What can hang from each mark
V: L
E: K L X Y
X: E N V
L: E N
N: L
K: E
Y: E

Known rows, with every way that one mark hangs from another
E(X(N(L)) Y): [-14   4  10 -11   2  -1   4   2 -21   0   8   5  23  -9   1   2 -19  -3
 -13  -1  23   1 -16  18 -10 -17  -2   0  -8  -6   2  18  -9   4 -11 -11
  -7  -3   8   7  17 -18 -10 -25 -11   0  -7]
E(X): [-19   2  17  13   1   7  -4   2  -5 -15   6   3  12 -20  -5   5 -25 -12
 -15   0  17   6 -13   1  -5  10  -6   0   0   1  20  -1   4   2  -4  -9
  -4   6  -3   8  -2  -6 -16 -17  -8   2   0]
K(E(X(V) Y)): [-20   8  29   3   3  -9 -10   2  -9   0   4   4  18  -7  -1  -2 -17   4
 -14  -2  10   7 -11   5 -14 -12  -3 -14  -3  17  17   2   5  -2 -10 -20
  -6  -4   7  -3  12 -21 -21 -19  -8   1   5]
V(L(E(X Y) N)): [-17   4  20 -12   7  -5   2   0 -19 -15  22   5  28 -12 -10  -5 -11 -14
 -29  -2 -12  12 -15   6 -12  10  -2  13 -12   8  10  -2   5  -6 -11 -22
  10   8  12   5  -6 -20 -14 -20 -10  -2   1]
E(L Y): [ -2  -4  34 -12   2 -13 -19  -3 -24   1   5   1  20  -2   1   1 -18  -3
 -23   1  13   3 -16  12 -16 -11  -3  -5 -15  11   0   7   8   8  -7 -21
  -6   0   7  -2  11  -8  -7 -17 -14   1  -8]
Y(E(K X(V))): [-33  10  30   2  -3  15  -9   6  -1 -21  -5  -5   5  -9   2   3 -13 -10
 -16  -3  19   6 -13   6 -13  16  -5  14   2  20  18  -6  13   1 -10  -5
  -6   7   8  13  -3  -2 -24 -18 -13  -3  -2]
L(E(Y)): [-13  10  28  -5   7   0  -5   2 -19  -6  16   4   9  -8  -1 -10 -20 -10
 -21  -6   3  13 -10  10 -13   9  -4   5 -12   5  10   8   8   1  -1 -27
  13   5  12   7   8  -6 -16 -24  -5  -3   7]
K(E): [-12  -4  29  16  13 -11 -18   1 -13  -6   7   4  -2 -17   4  -6 -22  -6
 -20  -5   8   2  -8  -9 -18   9  -2 -25  -4  10  24  -1   2  -5 -11 -16
   2   4  -2   9   4  -7 -27 -22  -5   2   2]
Y(E): [-18   5  36   0   5   6 -14   1 -15 -17   7   3  -7 -14   9  -8 -20 -13
 -24  -5  17   8  -8  -3 -20  22  -4   2   3  10  18   1   6   2  -1 -16
   5  10   5  19  -2   3 -20 -19  -2  -5  -4]
X(N(L) V): [-11   9  20   2   9 -22  -4   2 -30  -5   8   0   0  -3  12 -19 -19  10
 -16 -11  24   1  -6   6 -23  -3 -16 -12  -3  -1  17   7  -6 -16   4  -2
   0  -9   0  20  17  -1 -21 -28 -11  10 -14]
N(L(E)): [-11   9  21  -5  18 -15 -12  -3 -24 -15  18   4   2 -16   3 -12 -23 -11
 -26 -12  10   3  -3   3 -21  18  -7   0  -8  -4  14  10   3  -5  -7 -26
  15   8  11   6   9  -4 -20 -22  -2   0  -2]
L(E(K X Y)): [-22   8  19  -5   0  17   1  11  -5 -12   5  -2  20  -9 -11   6 -16 -18
 -16  -1   5  10 -16  19  -4   5   2  17 -15  11   7   6  10   7 -13 -17
   5   6  12  -1   2 -12 -17 -25 -14  -4   8]
V(L): [-13  -2  25  17  13   2 -16  -5 -24 -14  23   6  -1 -14   0  -1 -20 -10
 -28   3   6   8 -14  -7 -23  12  -7  -7  -9  11  17  -6   1  -5   1 -10
  -2   3 -13  16  -8  -1 -22 -16  -7   8  -9]
X(N): [-10  -3  19  12   1  -1   1   5 -20  -5   7   1  -2 -11   6 -12 -22  -4
 -14  -4  21   5  -8   2 -11   6 -10 -13  -3   0  18   4  -8 -10   4   2
   0  -2  -6  25   6   2 -18 -32 -10   6  -5]
E(K X(V(L))): [-28   3  18  19   2  11 -10   7  -7 -18   4  -4  14  -8  -6  11 -15  -6
 -17   2   7   7 -18   4 -12   5  -8   8  -9  20  15 -11   9  -4  -7   2
 -11  -4  -9   7  -9  -6 -26 -16 -22   8  -4]
N(L): [ -9   3  20   3  18 -11 -19  -3 -23 -10  12   3   4 -14   5  -2 -24  -5
 -23  -9  19  -3 -11  -1 -21   5  -3  -5  -5  -3  10  10   0   0  -9 -16
   2   2   2  11   7  -3 -18 -19  -4   2  -7]
L(E(K X) N): [-18  -1  14  -6   2   3   6  14  -3 -20  -1  -5  26 -16 -13  -2 -15 -23
 -19 -11  -6   4 -10   7   1  22   0  17  -6   0  19   1  14  -6 -20  -8
  12  13  14   7  -9 -11 -15 -25 -16 -10   5]
X(E N V): [-18   4  22  13  -2 -16  10   6 -23  -1   2   0  -2  -1  21 -14 -16   2
  -8  -3  25  12   1   5 -16   4 -13 -26  -1   1  27 -14 -12 -23  16   2
   5 -16  -2  26  16   2 -19 -33 -15  10  -7]
E(K X(N)): [-22  -8   9  13  -5  19   6  14  -4 -10  -4  -6   7 -14  -4  10 -18 -16
  -9   1  20   1 -17  11   0   1  -3   2  -5   1  15   2  -1  -1 -11  11
  -8   1  -6  18   0  -5 -20 -30 -21   3  -4]
N(L(E(K X(V)))): [-23  12  15  -5   9  -8  -8   4 -13 -20   8  -2  10 -12  -4  -3 -17  -9
 -19 -11  10   3  -7  12 -13  11  -9  13 -10   4  15   5  11  -5 -14 -14
   6   6  12   1   7  -7 -23 -20 -13   1  -2]
K(E(L Y)): [ -2 -10  37  -8   9 -23 -26  -4 -20   7   4   5  13  -6   1  -2 -14  -1
 -23  -1   7  -1 -12   5 -18 -11   1 -21 -13  14   9   2   5   3 -17 -24
  -6   0   7 -10  15 -16 -17 -19 -10   2  -6]
K(E(L)): [ -5 -12  35   2  11 -26 -29  -7 -16  -3   1   3   4 -14   1  -6 -18  -6
 -25  -1   9  -1  -6  -5 -18   4  -4 -28 -10  12  20  -7   6  -5 -17 -18
  -3   5   1  -3   9  -9 -22 -17  -9   7  -8]

Rows
[ -9 -16  25  -9  -4  -7   2  11 -23  11  -4  -4  14   5  14   8  -8 -11
 -13   7  19   2 -13  21 -11 -16   1 -17 -18   4   1  -5  -9  -2  -9   2
  -6 -13   7  10  19  -5  -8 -33 -28   4 -16] -> X(E(K L Y) N)
[-28   6  21   6   0  15  -7   6 -12  -9   6  -3  24   0  -8  15 -13  -3
 -17   5   8   8 -23  14 -14 -13  -2  11 -14  25   2  -3   9   4  -9  -5
 -14  -9   0   3  -1 -14 -19 -17 -23   4   0] -> E(K X(V(L)) Y)
[-18  -9  31 -21  -5   0 -14   5  -6 -16 -13  -3  24 -12  -4   6  -9 -19
 -26  -2   6  -4 -15   8  -7  17   0  11  -2   9  11  -3  16   4 -28  -6
  -7  14  16   3  -5  -8 -12 -18 -20 -10 -11] -> Y(E(K L(N) X))
[-23   9  19   2  -6   0   6   2 -21  -3  12   4  19  -2   2  -1 -14   8
 -14   4  16  13 -16  13 -14 -14 -12  -1  -9  14  10  -1  -5  -7   1  -5
 -11 -10  -3  11   9 -16 -16 -23 -15  10  -6] -> E(X(N V(L)) Y)
[-12 -15  27   5   2  -7 -13   5 -14  -3  -5  -5  10  -7  11  11 -12 -17
 -19   3  15   2 -11   7 -14   6   0 -13 -14   6  12 -16   3  -1  -9  -5
  -3  -4   2   9   6   2 -12 -23 -22   4 -13] -> X(E(K L))
[-12   2  15 -13   9  -5   1   9 -27  -3  11   0   6  -2   3  -9 -14  -7
 -18  -8  13   0 -12  16 -13  -3  -3   3 -17  -2   2  18  -5  -3 -12  -8
   8  -2  13  13  16  -7 -20 -34 -14  -1  -6] -> X(N(L(E(K Y))))
[-14 -11  23 -12  -4   5 -14   6  -8  -3  -7  -4  30  -6 -11  21 -14 -11
 -19   6  15  -2 -23  21  -4 -17   2   9 -18  15  -5   4  12  15 -24  -9
 -17   0   6  -8   6 -14  -8 -17 -25   0  -8] -> E(K L X Y)
[-19   2  26   4  12   8 -10   5 -23 -11  22   1   9  -7  -6   3 -13 -14
 -29   1  -4  13 -17   8 -20   8  -1  10 -20  19   4   0   9   1  -9 -15
   6   2   4   7  -4  -6 -22 -23 -14   0   0] -> V(L(E(K Y)))
[-17   2  19  -2   8  -5   0  -2 -16 -22  20   4  20 -20  -9  -8 -14 -19
 -30  -3 -11  11  -9  -3 -12  25  -8   7  -8   3  21  -8   5 -13 -11 -16
  11  12   5   8 -10 -16 -17 -18  -9   0  -1] -> V(L(E(X) N))
[ -5 -19  25  -9   2 -14 -20   8 -13  -7 -11  -7  24  -5  -4   2 -13 -15
 -25  -7   2  -6 -16   6  -9   5   0   1  -8   6   9  -1  16  -2 -22  -2
  -5   2   6   8  -4  -3 -10 -22 -24  -4 -12] -> E(K L(N))
[ -6 -14  26   1  -3 -20   2  -1 -26   3   1  -1   5  -6  19  -5 -13 -10
 -16   5  22   5  -3   8 -13   5  -9 -28 -11  -5  18 -14 -12 -14   3   1
   2  -6   0  15  17   0 -11 -30 -17  10 -17] -> X(E(L) N)
[-10 -11  31  -7   2  -6 -10   5 -18   4  -4  -2  17   2  10  15 -10 -13
 -19   5  16   2 -15  15 -15 -10   6 -13 -19  10   0  -8   3   6 -10 -12
  -4  -7   9   2  12  -5  -8 -22 -25   1  -9] -> X(E(K L Y))
[-17   8  17  -8  -3   5  14   5 -14  -4  12   4  16 -11  -5  -7 -17 -10
 -14   0  11  14  -9  18  -3   4  -8   6  -9   0  12   9  -3  -3  -5 -16
   7   6  10   7  12 -14 -14 -30  -9   1   4] -> L(E(X(N) Y))
[-17   6  26  -2   5   9  -4  10 -13  -7   9  -2  10  -4  -6   0 -16 -14
 -19  -4   4  10 -13  13 -11   6   2  12 -16  12   4  11  10   5  -8 -18
  10   4  12   7   3  -5 -17 -28 -14  -6   7] -> L(E(K Y))
[-15   5  18  -2  17  -6 -14   5 -20 -16  12  -1   2 -14   0  -4 -19 -15
 -24 -11   9   0  -8   7 -19  17  -3   9 -14  -1  11  11   5  -1 -15 -17
  11   7  10   7   5  -2 -22 -24 -11  -2  -2] -> N(L(E(K)))
[-27  -1  19  -6   1  10  -2   7 -11 -17   0   1   3 -13   5   3 -15 -17
 -19  -3  21  -3 -14   9 -12  11  -1  10  -3   3  10   7   0   3 -21  -1
  -5   8  10  15   5  -6 -24 -26 -15  -5 -12] -> Y(E(K X(N(L))))
[-11   0  25  -2  13 -12  -6  -2 -25 -17  23   3  13 -13  -3 -15 -14 -15
 -33  -7 -13  11  -7  -6 -17  25  -7   1  -8   3  20  -5   6 -17  -7 -15
  15  10   5  16 -11  -6 -19 -20  -8  -1  -1] -> V(L(E N))
[-15  -4  15  -7   5  -4   6  11 -27   8   4   0  11   3  17   6 -11 -11
 -12  -1  24  -2 -13  18 -18 -15   6 -12 -15  -4  -1   5 -15  -1  -9  -1
   1 -15  11  16  21  -7 -15 -36 -21   1  -9] -> X(E(K Y) N(L))
[-24   0  15   3  -1  22  -6  13  -2  -5  -4  -2  24  -7 -10  20 -17 -14
 -12   1  14   3 -24  15  -5 -12   6  12 -11  12   1   8   8  14 -15  -7
  -8  -1   3   4  -1 -11 -13 -21 -19  -3   3] -> E(K X Y)
[ -5 -11  22 -14  -2 -17 -11  -1 -11 -12  -6  -2  32 -17  -8   1 -16 -12
 -23  -2   6  -2 -12   5  -3   6  -5  -2  -4  -1  16  -6  10  -3 -17 -10
  -7  10   9  -1   0 -14  -5 -15 -15   0 -13] -> E(L(N) X)
[-13 -14  18 -14 -10   3  -4  10 -11   1 -10  -5  27  -5  -8  14 -11  -8
 -14   8  18  -1 -21  26   0 -22  -1   0 -17   9  -5   6   3   8 -20   2
 -19  -3   6  -2  12 -15  -8 -26 -28   3 -12] -> E(K L X(N) Y)
[-13  -2  22   1  -1  -3  12   9 -24  11   8   5   7  -1  17  -2 -16  -6
  -9   2  24  10  -8  12 -14  -9  -1 -22  -8  -2  10  -3 -16  -6   7  -5
   5 -13   3  20  18  -5 -10 -36 -14   2  -4] -> X(E(Y) N)
[-20  16  21  -8  -5  -3  13   4 -16  -5   8   1  16  -6  -1 -15 -15   2
 -12  -4  11  17  -6  19  -5   2 -14   4  -8   6  16   7   2  -8   3 -15
   4  -1  11   6  16 -15 -16 -29 -11   4   3] -> L(E(X(N V) Y))
[-18  -9  20  -2 -11  -9  -6   7  -9  -7 -15  -8  17  -3  -2   4 -12  -1
 -12   2  19   1 -13  18  -2  -4 -15  -1 -10  12  13  -7   8  -7 -13  10
 -18  -4  -2   6   9  -8 -17 -24 -30   9 -16] -> E(K L X(N V))
[-14  12  30  -9   8 -18  -5   2 -27  -9  18   3  19   1   1 -18 -11   0
 -28  -9 -10  15  -8   5 -23   9 -11   2  -8  15  15  -4   9 -16   1 -21
  10  -4  12   9  -1 -10 -17 -20 -11   1   2] -> X(V(L(E(Y) N)))
[ -2 -15  29 -21   2 -13 -18  10 -18   5  -9  -5  33   5  -4   6 -11  -9
 -23  -6   3  -5 -21  16  -9 -14   7   4 -14  11  -5   8  15   7 -26  -9
  -8  -4  14   1   3  -9  -4 -21 -24  -9 -10] -> E(K L(N) Y)
[-26  -2  12  17  -3  10   1   9 -13 -12   3  -4   9  -8  -3   5 -13  -4
 -14   2  13   7 -15   8  -8   0 -12  -1  -9  15  18 -11   0 -11  -5  14
 -14  -7 -11  16  -3  -7 -26 -24 -24  11  -9] -> E(K X(N V(L)))
[-16   6  30  -4   7 -20  -1   2 -27   2  14   3  25   7  15  -7  -9   1
 -21  -4   1  12  -9   2 -26  -3  -2 -14  -7  11  12 -16  -2 -15   4 -13
   4 -17   9  15   6 -10 -12 -22 -16   3  -5] -> X(E(Y) V(L(N)))
[-18  -3  23   5   4   9  -2  11 -15   2   1  -2  11   1  11  14 -14 -15
 -14   3  17   5 -15  11 -15  -7   9 -10 -11  10   5  -4   0   6  -5  -9
   1 -11   4  12   6  -2 -13 -29 -20  -3   1] -> X(E(K Y))
[-23  17  22   4   1  -4   2   1  -7 -19   8  -2  12 -16  -4 -13 -20  -5
 -15  -7   8  16  -3   7  -7  22 -16   5  -4   8  28  -6   9 -10   2 -17
   9   7   7   5   3  -7 -19 -20  -6   3   6] -> L(E(X(V)))
[-13  -2  23  -3  -9 -19  -3  -2 -15  -7  -5  -3  18  -9   1  -7 -16   6
 -14   1  22   5  -7  14  -6  -1 -20 -13  -6   4  18  -7   2 -12  -1   0
 -13  -2  -1   3  14  -8 -14 -19 -19  13 -16] -> E(L X(N V))
[-19  18  17  -7  10 -16  -5  -5 -17 -20  13   2  12 -16   1 -12 -19  -4
 -20 -11  12   6  -3   8 -16  15 -11   7  -7  -2  19   3   6  -9  -6 -23
  10   6  12   1  12  -9 -19 -18  -5   3  -3] -> N(L(E(X(V))))
[-14   8  21 -13  16  -4 -13   4 -23  -8  12   0  11  -5   0   0 -16 -11
 -23  -9   7   0 -15  14 -19   0   2  12 -17   3   0  18   7   7 -17 -22
  11   2  17   3   9  -7 -18 -24 -12  -5   0] -> N(L(E(K Y)))
[-18 -11  15  15  -2   5   7  13 -16   1  -1  -4  -2  -6  14   3 -15 -16
 -11   1  22   5  -9   8 -10   6   0 -19  -8  -2  18 -11 -12 -10   2  10
   5 -11  -4  26   7   3 -18 -38 -22   4  -7] -> X(E(K) N)
[-14 -16  15   0  -8   1  -5   7  -8  -7 -12  -6  17 -12  -7  10 -14 -11
 -15   6  19  -3 -16  16   1  -4  -7  -3 -12   6  11  -3   4  -1 -18   9
 -15   3  -2   5   4  -7 -14 -23 -27   6 -16] -> E(K L X(N))
[ -6 -12  30 -10   1  -2 -22   7 -18   3  -7  -4  19   2  -3  11 -14  -8
 -22   3  13  -1 -21  18 -12 -15   3   2 -19  16  -6   7  13  13 -17 -12
 -11  -4   5   0   6  -5 -11 -22 -22  -1 -10] -> E(K L Y)
[-14  -2  35  -8  -2 -16 -11   8 -21   7  -9  -6  20  10  13   7  -7  -1
 -15   1  16   6 -10  19 -17 -12  -2 -13 -15  18   3 -13   7  -3  -3  -8
  -6 -15  10   2  16  -4 -10 -22 -25   5  -9] -> X(E(K L Y) V)
[ -8   7  26 -20   6 -12   0   8 -19  -6  11   2  27  -4  -5 -16 -16 -12
 -24 -13  -6   9  -9   8 -11  11   0   9  -7   0  12  12   9  -5  -7 -25
  19   5  21   9   2 -12  -8 -27  -6 -11   7] -> L(E(Y) N)
[-27   3  18  14  -2  12  -7  10   0 -16  -8  -7  15  -8  -5   9 -19  -4
 -11  -4  16   5 -13   7  -6   3  -6   5  -3  16  18  -5  12   0  -6   1
  -8  -2  -2   9  -3  -3 -21 -20 -20   2  -1] -> E(K X(V))
[-24  -1  15  10   1   4  -7   7  -8 -17  -2  -5  25  -8  -9   8 -12  -8
 -20  -2   3   4 -17   3 -10   4  -5   7  -5  15  17 -10  12  -8 -14   3
  -7  -2  -3  11 -12 -10 -21 -17 -23   3  -3] -> E(K X(V(L(N))))
[-16  13  13 -11   0 -11   5   4 -22   0   4   2  23  -1   3  -5 -18  10
 -10  -3  23   3 -11  19 -13 -19 -10   0  -5   2   5  13  -5  -3  -5 -10
  -8  -9   9   7  22 -17 -14 -25 -12   4  -6] -> E(X(N(L) V) Y)
[-10  11  22 -15  17 -15 -10  -2 -26  -8  20   6  13  -7   3 -10 -19  -8
 -26 -10   8   4  -9  10 -21   5  -2   4 -14  -2   3  18   2   2 -10 -30
  13   4  16   2  14  -9 -15 -22  -3  -3  -2] -> N(L(E(Y)))
[-19  -2  22  14  13   7 -12   2 -19 -20  22   0   1 -13  -5   0 -14 -18
 -31   0  -3  12 -12   0 -17  22  -6   5 -17  14  15  -6   9  -6  -8 -10
   6   6  -4  13 -11   0 -28 -22 -14   5  -2] -> V(L(E(K)))
[-15  -6  39  -8   0   0 -25   1 -14 -13  -6  -4   0  -7   4   3 -13 -17
 -28  -1  14   0 -12   6 -18  16  -2   4  -9  15   9  -2  15   5 -18  -9
  -5  10   8   9  -1   4 -19 -18 -17  -4 -14] -> Y(E(K L))
[-17  16  22 -21  -2 -13   7   7 -11  -9   3  -1  36  -6  -7 -15 -13  -4
 -16 -13  -4  13  -8  15  -6   7  -6  12  -2   6  16   3  12  -8  -4 -23
  10   3  24   1   6 -18  -8 -21  -9  -7   7] -> L(E(X(V) Y) N)
[-20   6  20   5   3  -7  -6  -2 -14 -17  10   0  24 -11  -3  -5 -16  -3
 -22  -4   2   8 -10  -3 -13   9 -11   0  -1  10  24 -13   6 -14  -3  -7
  -5  -1   0   9  -6 -11 -16 -14 -12   6  -3] -> E(X(V(L(N))))
